Known rows, with every step that occurs:
mune > punugin > pitun > miro: [-0.34 -0.99 -0.54  0.39 -2.44  6.49  0.29 -0.45  4.93 -0.97  1.00 -0.15
  2.23  0.82 -2.53  0.66 -1.93 -2.58  0.03 -0.06  0.05 -0.02  2.22 -2.48
 -1.00 -1.75 -0.65  0.97  1.01  2.02]
pitun > miro > sani: [ 1.88 -2.41  0.76  1.64 -0.06  3.21  1.24  0.31  4.02  0.49 -1.27  0.00
  2.00 -0.48 -0.93  2.11 -1.08 -2.46  0.75 -1.14  0.33  1.00  1.53 -3.33
 -0.77 -1.10  0.25  2.03 -0.10  1.69]
rezubeb > pitun > miro > sani: [ 2.93 -1.14  0.50  2.01  0.52  3.07  2.37  0.79  2.85 -0.22 -1.59  1.16
  0.37  0.63 -1.10  1.66 -0.87 -4.10  1.58 -2.30  0.74  1.80  0.32 -3.55
 -1.33 -1.81 -0.72  1.71 -1.02  2.26]
vukar > punugin > mune > rezubeb > sani > miro > pitun: [ 2.02  0.36 -2.64 -3.69  0.04  1.22  0.82 -1.04  2.19  0.30  0.30  0.96
  0.96 -0.95 -0.32  0.06  0.40 -5.25 -0.76 -0.36 -0.67 -1.21 -1.25 -4.20
 -1.13  2.72  1.74  4.11  0.81  1.80]
miro > mune: [ 1.66  0.06 -2.03 -0.13 -0.07  3.68  1.60 -0.95  2.74 -0.80  0.03 -0.12
  1.55 -0.94 -0.48  2.78 -1.34 -4.06  3.18 -1.15  0.63 -1.47  0.08 -1.63
 -0.49 -0.10  0.81  1.85  0.39  1.65]
sani > rezubeb > pitun: [ 2.42 -0.31 -3.26 -0.05  0.06  3.03  2.04 -1.52  3.23  0.24  0.00  0.96
 -1.83  2.09 -0.91  3.95 -2.17 -5.72  2.89 -3.96  1.76 -1.62 -0.31 -2.05
 -2.54 -0.48 -0.56  1.23 -1.15  2.28]
pitun > miro > sani > rezubeb: [ 1.74 -2.34 -0.18  1.40 -0.08  2.30  1.09 -1.43  4.75  1.24 -0.95 -0.69
  1.39  1.08 -0.50  4.19 -1.36 -3.11  1.87 -1.70  0.28 -0.82  2.14 -3.28
 -1.31 -0.91  0.25  1.46 -0.25  1.23]
punugin > pitun > rezubeb > sani: [ 2.41 -1.36 -2.19  0.83 -0.97  5.18  0.82 -1.29  2.62  1.47  0.32  0.16
 -0.53  3.06 -3.22  2.55 -1.63 -3.74  0.81 -1.67  0.24 -2.38 -2.01 -1.95
 -3.24 -0.71 -1.11  1.64 -0.74  4.93]
punugin > sani: [ 1.46 -0.32 -1.96  0.78 -0.15  3.83  0.42  1.23  4.13  0.42 -0.12 -0.66
  0.67 -0.25 -1.17  2.98 -1.95 -1.18  0.39 -1.51  0.73 -2.60  0.08 -1.21
 -1.32 -0.70 -0.39  1.01 -0.83  1.60]
mune > punugin > sani: [ 0.18  0.72 -2.25 -0.34 -0.41  4.89 -1.05  1.35  4.32 -0.43  0.46 -0.09
  0.52 -0.37 -0.81  1.10 -2.64 -1.37  0.26 -0.97  0.72 -1.46  1.29 -0.50
 -2.34 -1.03 -0.06 -0.13  0.37  1.54]
mune > punugin: [ 0.16 -0.43 -2.26 -0.83 -1.14  5.57 -0.25  0.09  3.82 -0.95  0.40  0.88
  0.03 -0.58 -0.52  0.32 -2.82 -3.39  0.75 -1.54  0.88  0.10  1.34 -1.34
 -2.30  0.23  0.31  0.95  1.05  2.40]
pitun > rezubeb > sani > miro: [ 3.68 -0.52 -1.77  1.47  1.32  2.57  1.64 -0.83  1.20  1.82 -0.48  1.31
 -1.36  2.35 -1.26  1.96 -0.53 -5.55  0.73 -1.13  0.55 -1.17 -2.51 -1.63
 -4.29  1.38  0.10  1.59 -0.22  2.79]
sani > rezubeb > pitun > miro > mune: [ 3.53  1.17 -0.68  1.11  0.69  1.88  2.93 -3.34  2.38 -0.03 -0.41 -0.34
  1.52  1.72 -0.58  4.86 -0.47 -5.53  4.33 -2.00  0.87 -1.91 -0.16 -2.90
 -1.67 -2.31  0.21  1.85  0.35  1.00]
punugin > pitun > miro > mune > rezubeb: [ 0.87 -0.13 -0.43 -0.33 -3.57  4.60  1.57 -1.39  4.39 -1.59  1.40 -2.78
  3.32 -0.29 -1.34  3.46 -0.70 -3.58  1.34  1.52 -1.58 -2.18  0.68 -4.13
  1.83 -2.56  0.66  2.03  1.29  1.58]
mune > rezubeb > pitun: [ 2.31 -0.02 -2.64 -0.97 -2.07  4.10  1.50  0.40  2.77 -1.42  0.65  0.23
 -1.78  0.13 -0.44  1.99 -2.44 -5.05  0.75 -2.29  0.37 -0.59 -1.19 -3.57
 -0.47 -1.16 -0.17  2.01 -0.04  2.91]
sani > miro > mune > rezubeb > pitun: [ 3.01  2.09 -2.45 -0.71 -0.72  2.48  2.83 -0.15  2.02 -2.46  0.79  0.25
 -1.08  0.02  0.16  2.43 -0.48 -7.92  2.92 -0.08 -0.53 -0.52 -1.19 -2.94
 -0.05 -0.17  0.95  1.07 -0.05  0.80]
mune > punugin > sani > miro > pitun: [-0.45  0.78 -1.96 -1.75  1.39  3.23 -1.41  1.06  4.32  0.27  1.16  0.95
  1.18 -0.32  0.30 -0.62 -1.52 -2.85 -0.17 -0.61 -0.71 -1.23  1.27  0.02
 -3.46  1.35  0.89 -1.33 -0.47 -0.57]
rezubeb > sani: [ 2.62 -0.75 -2.00  0.68 -0.40  2.98  1.14 -1.41  2.44  0.10  0.14  0.40
  0.30  1.04 -0.67  2.01 -1.86 -3.54  0.90 -1.77  1.79 -1.66 -0.98 -2.71
 -2.64  0.22  0.61  3.20  1.13  3.44]
miro > pitun > rezubeb: [ 1.27 -1.94 -1.89 -0.91  1.54  3.81 -0.06 -0.29  2.51  2.77 -0.59  0.99
  0.34  0.24 -0.12  0.77 -1.96 -2.90  0.44 -3.66 -0.84 -1.10 -1.47 -0.70
 -3.44  1.34 -0.10  0.82 -1.22  2.53]
pitun > rezubeb > sani: [ 3.43 -1.00 -1.82  1.30  0.70  3.49  0.88 -1.37  1.47  2.02 -0.65  0.61
 -0.79  1.94 -1.21  2.15 -1.32 -3.54  0.78 -2.37  0.88 -1.82 -2.51 -1.86
 -4.08  0.06 -0.17  2.37  0.21  4.34]
vukar > miro > pitun > rezubeb: [-0.15 -2.36 -2.23 -1.82  1.44  4.17 -0.91 -0.61  2.77  1.89 -1.96  1.28
  0.26  0.02  0.80  0.41 -3.00 -1.31  0.86 -3.41  0.86 -2.00 -1.48  0.26
 -2.93  2.25  0.34 -0.54 -1.03  3.09]
punugin > sani > miro > pitun: [ 1.02 -0.04 -1.79 -0.72  2.09  1.74  0.13  1.14  4.01  1.08  0.21  0.59
  1.31  0.01 -0.06  1.13 -1.12 -2.56  0.10 -1.44 -0.85 -2.44 -0.07 -0.71
 -2.59  1.84  0.73 -0.27 -1.53 -0.83]
vukar > punugin > mune > rezubeb: [ 1.00 -0.62 -3.04 -2.78 -2.49  4.24  1.07  0.83  3.42 -0.47 -0.28 -0.12
  0.02 -2.37 -1.54  1.70 -1.00 -3.56 -0.13 -0.97  0.02 -0.84 -0.37 -3.97
  0.95  0.40  0.22  3.90  0.23  3.00]
punugin > mune > rezubeb > sani > miro > pitun: [ 1.69 -0.50 -0.91 -3.25  0.07  1.61  0.99 -1.39  3.38 -0.14  1.12  0.26
  0.13  0.04  0.06 -0.02 -0.55 -5.21 -2.09 -0.08 -0.89 -2.65 -2.05 -3.96
 -1.36  2.23  2.74  3.57  1.33  2.71]

Rows:
[ 2.61 -0.20 -1.03 -1.65 -1.38  2.42  1.88 -0.73  3.29 -1.17  0.70 -0.37
 -0.94  0.33 -1.08  1.33 -0.32 -5.64 -1.51  0.76  0.11 -2.59 -2.25 -4.32
 -0.56  1.29  1.92  3.82  1.43  3.71]
punugin > mune > rezubeb > sani > miro
[ 1.75 -0.16 -2.41  0.26 -0.57  5.60  0.18 -0.58  2.55  0.33  1.32  1.19
 -1.08  3.28 -2.82  0.45 -1.15 -5.83  0.66  0.25 -0.28 -0.70 -0.85 -1.02
 -4.35  0.53 -0.55 -0.11 -0.11  3.50]
mune > punugin > pitun > rezubeb > sani > miro
[ 3.28  2.55 -0.55  1.60  1.08  1.59  1.97 -2.17  2.93  0.34 -0.45 -1.51
  1.93  1.40 -0.81  5.99  0.02 -3.56  4.11 -1.39  0.52 -3.31 -0.23 -2.19
 -1.85 -3.32  0.09  0.49 -0.52  0.21]
punugin > sani > rezubeb > pitun > miro > mune
[ 1.83 -0.55 -2.14 -1.95 -0.10  1.03  0.54 -1.45  3.09 -0.02  1.60 -0.08
  0.64  0.54  1.08  0.59 -1.06 -5.17 -0.43 -0.45 -0.84 -2.00 -1.14 -3.56
 -2.26  1.94  2.37  2.20  1.39  1.08]
mune > rezubeb > sani > miro > pitun
[ 1.58 -1.22 -4.01 -0.10 -1.41  5.97  0.71  0.51  2.30  1.82 -0.18  1.15
  0.08  0.74 -3.66  2.82 -1.25 -3.48  2.25 -2.44 -0.08 -0.03  0.10 -1.31
 -1.57 -0.31 -2.55  1.15 -2.49  2.91]
vukar > punugin > pitun > rezubeb
[ 2.14  2.21 -1.99 -0.34  0.64  2.93  0.88 -1.92  1.99 -1.76  0.83  0.60
  0.95  0.86  0.13  0.72 -0.32 -6.34  2.76  1.22  0.61 -0.67 -0.02 -1.33
 -3.13  0.79  1.87  1.17  2.41  1.25]
rezubeb > sani > miro > mune > punugin
[ 1.34  1.81 -2.34 -0.67 -0.90  4.62  0.88 -1.54  3.19 -2.30  1.93  0.16
  1.27  1.96 -1.92  1.32 -0.46 -6.40  3.03  1.68  0.17 -1.24  0.59 -1.53
 -2.21  0.19  1.20  0.59  1.13  2.05]
rezubeb > sani > miro > mune > punugin > pitun
[ 3.00  1.08  0.16  0.49 -1.58  1.94  1.45 -3.08  2.35 -1.28  0.81 -2.54
  3.14 -0.10  0.64  2.73 -0.01 -3.73  1.16  1.11 -0.34 -2.33 -1.08 -4.86
 -0.32 -2.06  2.12  3.73  3.52  1.92]
pitun > miro > mune > rezubeb > sani
[-0.49 -2.02 -0.80  0.00 -2.20  5.23 -0.07 -1.26  6.28 -0.09  0.63 -0.81
  1.78  2.12 -2.21  2.82 -1.80 -3.35  1.73 -0.45 -0.40 -0.12  3.73 -2.70
 -1.39 -1.94 -0.31 -0.28 -0.11  1.73]
mune > punugin > pitun > miro > sani > rezubeb
[ 2.08 -0.26 -1.33 -2.06 -1.89  4.44  2.01  0.51  3.44 -1.40 -0.09  0.36
 -2.13 -0.71 -1.60  1.35 -1.70 -5.31 -0.66 -2.02  0.52 -1.20 -1.90 -3.96
  0.58 -0.88  0.34  3.27 -0.28  4.62]
punugin > mune > rezubeb > pitun
[ 0.10  0.45 -2.23 -0.95 -1.16  7.22 -0.24 -0.53  3.31 -0.31  0.70 -0.20
  0.46  0.81 -2.34  1.55 -1.63 -4.26  2.88 -0.33 -1.00 -0.79  0.31  0.13
 -2.09 -0.90 -0.47 -0.84 -0.41  3.49]
miro > mune > punugin > pitun > rezubeb
[ 1.38  0.59 -1.99 -1.48 -2.12  3.67  1.13 -0.82  3.52 -1.71  0.91 -1.68
  1.07 -1.40  0.52  3.07 -1.33 -4.09  1.91  0.01 -0.68 -1.96 -0.25 -2.87
  0.61 -0.81  1.40  1.98  1.31  1.78]
miro > mune > rezubeb
[ 2.28 -0.77 -1.86 -0.70  1.63  1.12  1.12 -1.62  2.49  0.70  0.51  1.45
  1.22  1.08  0.46  0.49 -1.03 -5.08  0.34 -1.52  0.36 -1.56 -1.08 -2.36
 -3.72  2.61  1.69  2.10  0.27  1.13]
rezubeb > sani > miro > pitun
[ 1.80  0.86 -2.22 -1.34 -1.51  2.59  1.82 -0.24  2.95 -1.87  1.01 -1.22
  0.55 -0.96  0.47  2.56 -0.66 -6.11  1.92  1.08 -1.26 -1.64 -0.04 -2.76
  0.49  0.79  1.98  1.24  0.95  0.17]
sani > miro > mune > rezubeb
[ 1.33 -2.20 -2.64 -0.04 -0.10  2.90  0.86 -0.69  4.83  0.88 -0.40  0.02
 -0.46  0.95 -0.54  4.05 -2.22 -3.80  2.79 -2.45  0.57 -1.00  1.89 -2.21
 -1.54  0.06  0.21  0.85 -1.29  2.17]
miro > sani > rezubeb
[ 2.84 -0.48 -0.98  1.44  0.12  2.48  2.53 -2.22  2.95  0.75 -0.45  0.36
 -0.05  2.34 -0.96  4.04 -1.12 -4.90  2.17 -3.21  1.44 -1.26 -0.04 -3.49
 -2.30 -1.83 -0.38  1.89 -0.15  1.41]
sani > rezubeb > pitun > miro
[ 0.44  1.07 -2.06 -1.08 -0.56  5.04  0.21 -0.96  3.33 -1.61  0.66 -0.17
  1.20 -0.96  0.08  0.90 -1.50 -4.03  2.72 -0.26  0.49 -0.29  1.31 -0.82
 -1.62 -0.45  1.17  0.77  1.58  1.84]
miro > mune > punugin
[ 0.83  1.75 -2.00 -0.77  0.25  3.89  0.91 -0.35  2.90 -1.87  0.65  0.65
  0.86 -0.32 -0.13  0.80 -0.90 -6.05  2.83  0.81  0.15  0.20  1.35 -0.60
 -2.03  0.98  1.45  0.00  0.90  0.26]
sani > miro > mune > punugin
[ 1.20 -1.82 -2.08 -1.22  1.75  3.03 -0.83 -2.14  1.78  2.00 -1.59  1.20
  0.21  1.43  0.82  0.38 -2.52 -1.49  0.92 -3.21  1.68 -2.68 -2.69 -0.46
 -4.28  1.89  0.94  0.54  0.00  3.96]
vukar > miro > pitun > rezubeb > sani
[ 0.90 -1.33 -1.27 -2.52 -2.47  4.55  1.29  0.28  4.32 -0.96  0.13 -1.00
 -0.57 -1.52 -1.08  1.67 -1.84 -3.60 -1.59 -0.70  0.03 -2.26 -0.96 -3.72
  1.21  0.17  1.08  3.33  0.84  4.00]
punugin > mune > rezubeb
[ 2.19  3.71  0.33  1.07  0.72  4.04  0.76 -0.28  2.37 -1.58 -0.04 -0.48
  2.20  0.11 -0.55  1.71 -0.27 -2.96  2.50 -0.10  0.29 -0.47  0.36 -1.52
 -2.05 -3.48 -0.07 -0.25  0.77  0.81]
rezubeb > pitun > miro > mune > punugin > sani
[ 2.03 -0.70 -1.09 -1.82 -2.04  3.51  1.02 -1.21  3.72 -0.95  0.48 -0.88
 -0.54 -0.34 -1.07  1.62 -1.18 -3.94 -1.72 -0.33  0.48 -3.12 -2.09 -4.48
 -0.25 -0.04  1.79  4.61  2.06  5.14]
punugin > mune > rezubeb > sani
[ 1.67 -1.41 -1.73 -0.52  2.30  2.53  0.81 -0.03  2.14  2.67 -0.48  1.78
 -0.30  0.75 -0.16  0.43 -1.16 -4.82  0.12 -2.72 -1.15 -0.57 -1.38 -0.57
 -3.67  2.73  0.30  0.17 -1.75  0.83]
sani > miro > pitun > rezubeb
[ 4.22  1.13 -1.44  1.33  1.75  2.11  1.93 -1.93  0.48  1.02 -0.39  0.43
 -0.02  1.73 -0.77  2.76  0.42 -6.37  2.82 -0.07 -0.04 -1.53 -2.48 -1.16
 -3.79  1.19  0.90  1.39  0.48  2.33]
pitun > rezubeb > sani > miro > mune
[ 1.67  0.42  0.11  0.00 -2.11  3.03  1.49 -1.64  3.22 -1.31  0.62 -2.52
  2.94 -1.37  0.38  2.86 -0.42 -3.09  1.41  1.02 -0.86 -1.42  0.01 -4.16
  0.84 -1.80  1.80  2.75  2.24  0.77]
pitun > miro > mune > rezubeb
[ 2.18  0.66 -1.97  0.10  0.79  2.86  2.52 -0.53  2.39 -0.98 -0.05  0.48
  0.95 -0.40 -0.42  2.73 -0.49 -5.75  2.96  0.20  0.11 -1.15  0.22 -1.28
 -0.93  1.33  1.22  1.26  0.06  0.01]
sani > miro > mune
[ 1.55  3.68 -3.15 -0.64  0.62  3.69  0.06 -1.35  3.48 -0.94  0.86 -0.43
 -0.14  1.41 -0.25  3.75 -1.36 -4.47  4.72 -1.49  0.70 -2.48  0.55 -0.33
 -2.98 -2.21 -0.03 -1.41 -0.57  1.12]
miro > mune > punugin > sani > rezubeb > pitun
[ 0.21  3.17 -3.55 -1.56  0.51  4.21 -0.82 -1.58  3.64 -2.10 -0.64 -0.07
 -0.17  1.26  0.64  3.48 -2.13 -2.75  5.09 -1.61  2.48 -3.52  0.52  0.80
 -2.58 -1.54 -0.17 -2.66 -0.07  1.55]
vukar > miro > mune > punugin > sani > rezubeb > pitun
[ 2.59 -0.20  0.90 -0.65 -1.96  3.86  2.68 -0.11  3.20 -1.04 -0.52 -0.31
 -0.19 -0.43 -1.70  1.44 -0.57 -4.47 -1.62 -0.98  0.12 -0.93 -1.99 -5.12
  0.68 -2.05  0.51  3.96  0.68  3.73]
punugin > mune > rezubeb > pitun > miro
[ 0.87 -3.00 -0.59  0.93 -1.57  3.93  1.35 -1.27  5.72  0.83 -0.07 -1.07
  1.94  2.28 -2.39  4.72 -1.61 -3.31  1.91 -0.92 -0.39 -1.34  2.70 -3.24
 -0.49 -1.85 -0.63  0.98 -1.28  1.80]
punugin > pitun > miro > sani > rezubeb
[ 0.94  2.44  0.44  0.90  0.08  4.09 -0.09 -0.64  3.81 -0.85  0.19 -1.60
  3.67 -0.98 -0.35  2.04 -0.47 -1.43  1.74  1.12 -0.40 -1.53  1.36 -1.21
 -1.63 -2.41  0.83  0.10  1.70  0.29]
pitun > miro > mune > punugin > sani
[ 2.51  0.75 -3.12  0.42  0.64  2.71  1.16 -0.39  3.58  0.69 -0.02  0.12
 -1.44  1.88 -1.12  4.87 -1.75 -3.58  2.52 -3.31  1.38 -3.17 -0.40 -1.42
 -2.66 -1.67 -0.92 -0.01 -2.05  1.70]
punugin > sani > rezubeb > pitun
[ 2.58 -1.43 -1.57 -0.45  1.92  2.67 -0.15 -2.00  1.67  2.76 -0.10  0.88
  0.33  1.55  0.10  0.64 -1.28 -3.24  0.42 -3.20  0.00 -1.62 -2.44 -1.45
 -4.77  1.22  0.65  1.68 -0.21  3.72]
miro > pitun > rezubeb > sani
[ 0.93 -2.06 -2.41  0.50 -1.65  3.53  1.21 -1.33  4.63  1.17 -0.48 -0.41
  2.66  1.03 -2.80  4.80 -0.54 -3.17  3.08 -1.51 -0.10  0.11  3.36 -3.53
 -0.60 -1.47 -1.63  1.38 -1.95  0.83]
vukar > punugin > pitun > miro > sani > rezubeb
[-0.38 -1.91  0.13  0.39 -2.03  6.27 -0.05  0.49  5.58 -0.86  0.25 -0.19
  2.15  0.65 -2.29  0.61 -1.76 -2.65  0.42  0.31 -0.72  1.35  3.19 -2.80
 -0.78 -2.11 -0.59  0.31  0.07  2.56]
mune > punugin > pitun > miro > sani
[ 0.31  2.45 -2.80 -1.10  0.03  3.59 -0.66 -1.56  4.61 -0.32  1.02 -1.73
  1.42  0.50  0.21  4.21 -1.41 -2.77  3.72 -0.21  0.00 -3.50  1.75  0.00
 -2.34 -1.10  0.83 -0.99  0.50  0.58]
miro > mune > punugin > sani > rezubeb
[ 2.14  2.33 -0.96  0.03  0.28  3.22  1.30 -3.31  3.01 -1.13  0.24 -0.09
  1.38  1.61 -0.15  2.82 -0.65 -5.64  4.26 -1.40  0.77 -0.66  1.02 -2.40
 -2.64 -2.22  0.53  0.54  1.33  0.89]
sani > rezubeb > pitun > miro > mune > punugin
[ 0.49  1.10 -2.15  0.07  0.03  4.23 -0.19  1.80  4.00 -0.74  0.57  0.40
  0.10  0.29 -0.92  0.82 -1.58 -3.18  0.39  0.37  0.13 -1.01  1.16 -0.38
 -2.74  0.34  0.24 -0.90 -0.17  0.01]
mune > punugin > sani > miro
[ 2.67  1.94 -4.84 -0.03  0.37  2.29  1.07 -0.15  2.52  1.16 -0.33  0.70
 -0.62  0.99 -1.75  5.07 -1.15 -3.43  3.95 -3.90  1.27 -1.97  0.35 -1.70
 -2.64 -1.39 -1.91  0.77 -2.43  0.63]
vukar > punugin > sani > rezubeb > pitun
[ 1.43 -0.83 -2.69 -1.65 -0.23  4.42  1.72  0.39  2.79  0.46 -1.20  1.35
  0.64 -1.87 -2.36  1.68 -0.61 -3.38  0.77 -2.21  1.22 -0.40  0.15 -2.64
 -0.19  1.05 -0.38  3.85 -0.70  3.10]
vukar > punugin > mune
[ 1.73  0.31 -2.05  0.81  0.67  2.73  1.23  1.85  3.89  0.06 -0.08  0.17
  0.24  0.12 -1.27  2.75 -1.20 -3.11  0.50 -0.40  0.22 -2.19  0.07 -0.87
 -1.69  0.74  0.05  0.20 -1.30 -0.10]
punugin > sani > miro
[ 0.06  1.03 -2.49 -1.21 -0.84  6.50 -1.05 -2.29  2.41 -0.89 -0.50  0.00
  0.64  2.02 -1.30  1.28 -1.84 -2.82  3.36  0.47  1.45 -2.43 -0.97  0.33
 -3.05 -0.59 -0.05 -1.26  0.92  4.72]
vukar > miro > mune > punugin > pitun > rezubeb > sani
